Every row comes from one small tree of marks. Brackets hold a mark, then the marks that hang from it, in alphabetical order. Every link used is in the known rows. Which tree was each row made from?
In the rows, 128 means zero.
Known rows:
(N (A E) (S (L P))): [171 173 138 104 156 154 143 117  94 101 115 136  92 116 120 115  81 120
 103  97 114 136 141 159]
(U (P L)): [125 129 160 128 160 158 124 145  92  84 138 156 126 109 147 139 112 129
 156 122 131 117 125  95]
(P (L (S (N (A E)))) U): [152 126 191 110  90 158 166 176  85 122 161 111 116 121 125  90  81 205
 103 119 139 141  99  44]
(Q (E (J (N A)) P)): [165 160 110 144 140 165 179 150 156 144 142 158  64 129 120  91  92 133
 132 118 117 107 123 171]
(P L U): [132 112 173 112 112 144 137 150 101  99 156 122 135 138 138 126 124 166
 127 132 156 137 107  48]
(Q (E A) (L (P U))): [144 141 178 114 179 124 169 175 152  82 190 169  52 162 151 149 105 114
 154 123 148 125 110  83]
(L (S (N (A (E J P))))): [159 152 133 122  97 160 166 162 127 153 133 121  81 109 114  71  73 176
 106 110  99 126 113 129]
(Q L): [130 122 131 120 115 122 134 143 116  70 173 147 104 141 148 128 134 113
 142 128 149 136 134 135]
(E A (J N) (P (L S) U)): [148 148 174 136 103 197 160 186 179  87 137 132  36 131 122  28  97 177
 136 116  99 126  98  35]
(N (A (E P)) S): [165 180 128 103 119 181 134 140 128 130 129 119  96 122 109 119  77 145
 121 100 118 144 142 158]
(S (L (P U)) (N (A (E J)))): [166 155 161  95 168 140 201 141 101  58 116 159  99 114 147 110  78 138
  70 102 106 102  95 135]
(N (A (E J)) (S (L (P U)))): [186 176 127  99 161 148 155 106 114  97 107 128  89 116 123  94  72 137
  93 107 105 145 125 143]
(S L (N (A (E P)))): [149 157 156 100 106 145 183 181  95  81  99 160  97 112 142 126  85 128
  88  87 121  93 120 161]
(L (P U) (S (N (A E)))): [159 135 164 108 164 148 180 152 110 125 166 119  98 131 123  83  75 166
  93 120 100 125  88  81]
(E (J N) P): [143 151  99 141 134 177 162 126 165  93 132 147  74 127 123  57 113 127
 126 125 100 106 118 155]
(U P): [123 134 134 127 172 130 127 141 122 105 113 148 135 115 149 138 110 105
 145 129 114 115 121 124]
(Q (E J (P L U))): [155 148 133 118 122 152 168 156 140 148 153 150  71 143 131 125  92 154
 148 122 147 112 110 100]
(P (L (S (N A))) U): [149 111 174 116  89 152 151 175  89 120 156 117 122 128 133  93 105 202
 109 120 136 146  95  42]
(S (L (P U)) N): [132 127 142 102 169 113 179 137 102  61 113 169 114 138 160 131 115 118
  89 108 117  92  90 114]
(J (E P) (N A S)): [161 151  96 141 159 204 174 138 138  75 133 141  70 136 109  47 148 127
 113  91 113 136 141 178]
(N S): [137 149  92 125 135 134 109  92 135 135 113 126 124 131 123 125 118 143
 127 121 122 153 132 142]
(J (N (A E) S)): [159 166 126 143 148 177 157 112 127 102 135 128 110 108 107  66  84 148
  93 116 107 147 134 169]
(P U): [131 118 140 110 125 109 142 146 139 124 125 111 142 145 139 125 121 137
 116 140 134 134 102  81]
(N (A (E J)) (S (L P))): [184 181 122 107 162 157 149  96 109  98 108 136  81 107 118  95  75 132
  99 101 102 142 138 167]
(U (P (L (S (N (A E)))))): [142 142 178 125 143 174 149 169  78 102 143 146 111  93 136 109  71 162
 133 111 119 120 119  94]

Write each row's tree:
[153 181 124 112 138 171 182 120 161 105 134 123  75 127 115  62  59 147
 107 129 112 118 112 129] : (A (E (J (N S)) (P U)))
[142 154 127 148 201 170 175 116 147  46 102 159  52 131 116  46 150 113
 105  91 103 128 135 136] : (J (E A) (N (S (L P))))
[163 141 126 131 148 213 180 152 121  56 152 137  75 142 114  45 146 151
 113  93 131 142 128 126] : (J (E (P L U)) (N A S))
[158 120 152 138 126 203 195 190 110  75 161 127  67 139 112  26 147 147
 114 100 130 126 124 102] : (J (E (P (L S) U)) (N A))
[140 166 141 141 137 192 154 157 207  79 112 150  45 123 123  58 109 137
 133 113  84 112 115 117] : (E A (J N) P)
[155 119 147 115 162 141 167 152 113 124 162 124 107 138 129  86 100 162
  99 121  97 129  84  79] : (L (P U) (S (N A)))
[148 136 173 122 156 117 168 188 145 121 192 152  35 163 140 113  93 128
 157 124 138 132 109  61] : (Q (E A) (L (P U) S))
[157 151 146 118  99 124 168 210 178 135 162 147  12 158 140  90  83 142
 164 122 133 130 109  75] : (Q (E A J (P U)) (L S))
[160 167 134 122 126 163 172 148 120  83 112 133  92 126 122  65  81 123
  90 107 112 126 124 148] : (J (N (A (E (P U))) (S L)))
[149 121 150 111 114 180 179 190 108  96 151 129  77 144 124  83 146 163
 123  93 139 124 116  87] : (J (E (P (L (S (N A))) U)))
[168 171 152  95 112 191 137 151 115 114 144 115 100 126 115 116  75 164
 121 102 132 149 131 117] : (N (A (E (P L U))) S)
[156 145 109 132 134 114 164 130 137 116 173 165  69 136 143 127 102 130
 148 133 152 134 131 157] : (Q (E J) L)
[156 179 125 129 176 158 180  78 127  88 127 143  74 105 113  60  65 130
  96 124 104 117 127 159] : (A (E (J (N (S (L P))))))
[150 153 164  91 105 136 189 191 100  79 100 152 104 121 147 126  82 132
  83  92 124  97 107 137] : (S L (N (A (E (P U)))))
[154 149 131 135 134 167 186 152 142 129 158 157  64 141 129  91  90 153
 137 126 140 106 108 112] : (Q (E (J N) (P L U)))
[143 156 143 156 153 164 149 123 196  86 105 141  76 106 120  57 110 155
 114 126  85 136 117 116] : (E A (J N))
[163 144 105 126 145 171 188 160 126  62 107 138  71 147 123  44 146 112
  99  91 118 129 129 150] : (J (E (P U)) (N A (S L)))
[153 128 153 100 164 129 179 157  95  59 115 163 117 129 157 128 113 123
  81  98 111 103  93 126] : (S (L (P U)) (N A))
[158 160 148 100 128 167 184 159 139  96 134 137 110 114 134 114  75 174
  89 110 112 119  99 139] : (S (N (A (E J (P U)))))
[139 118 140 116 168 130 168 136 118 128 160 128 104 145 133  89 100 157
 105 126 101 120  81  71] : (L (P U) (S N))
[141 163 143 119 122 176 131 164 204 103 105 141  51 127 127 100 111 140
 148 109  95 116 120 103] : (E A J P)
[141 115 144 120 162 123 147 137 119 146 161 111  99 150 123  82 111 132
 125 136 108 128  98  58] : (L (P U) S)
[144 158 150 127 136 176 165 172 214  76 113 137  56 137 132  56 103 144
 123 122  89 117  94  80] : (E A (J N) (P U))
[155 126 127 156 165 174 186 140 123  74 137 134  99 119 111  49 159 130
  97 109 118 135 139 166] : (J E (N A))
[152 186 117 120 131 168 178 117 141  97 117 140  59 115 115  62  64 126
 109 115 111 105 132 161] : (A (E (J (N (S L))) P))
[147 158 155 106 124 174 173 166 122 100 138 145 112 112 130 130  83 160
  98  99 118 111 114 157] : (S (N (A (E P))))
[139 148 157 125  92 133 153 222 153 140 172 158  15 159 134 117  95 122
 176 107 144 119 129  95] : (Q (E A P) (L S))
[141 149  99 116 163 126 123  91 109 103 105 150 101 137 134 122 119 105
 123 108 116 129 130 142] : (N (S (L P)))
[140 139 153 113 116 148 161 182 122 151 160 149  83 155 133 148 100 139
 154 118 162 105 114  89] : (Q (E (P L U)))
[153 157  83 124 136 166 161 117 178  96 123 131  82 143 129  54 101 143
 116 130  99 127 100 125] : (E (J (N S)) (P U))
[139 128 163 131 141 167 135 169  81 101 138 151 117 100 143 114  96 158
 141 111 115 125 115  94] : (U (P (L (S (N A)))))
[169 154  85 151 151 168 145  82 154 103 117 132 105 104 116  53 109 158
 100 127  91 155 125 171] : (E (J (N A S)))
[149 170 145  97 124 153 174 144 154 121 136 116  83 129 122  98  67 142
 119 132 123 110 113 112] : (A (E J (P U)))
[160 147 133 130 106 146 163 145 121 156 130 116  97 100 112  70  75 186
  96 118 100 138 113 128] : (L (S (N (A (E J)))))
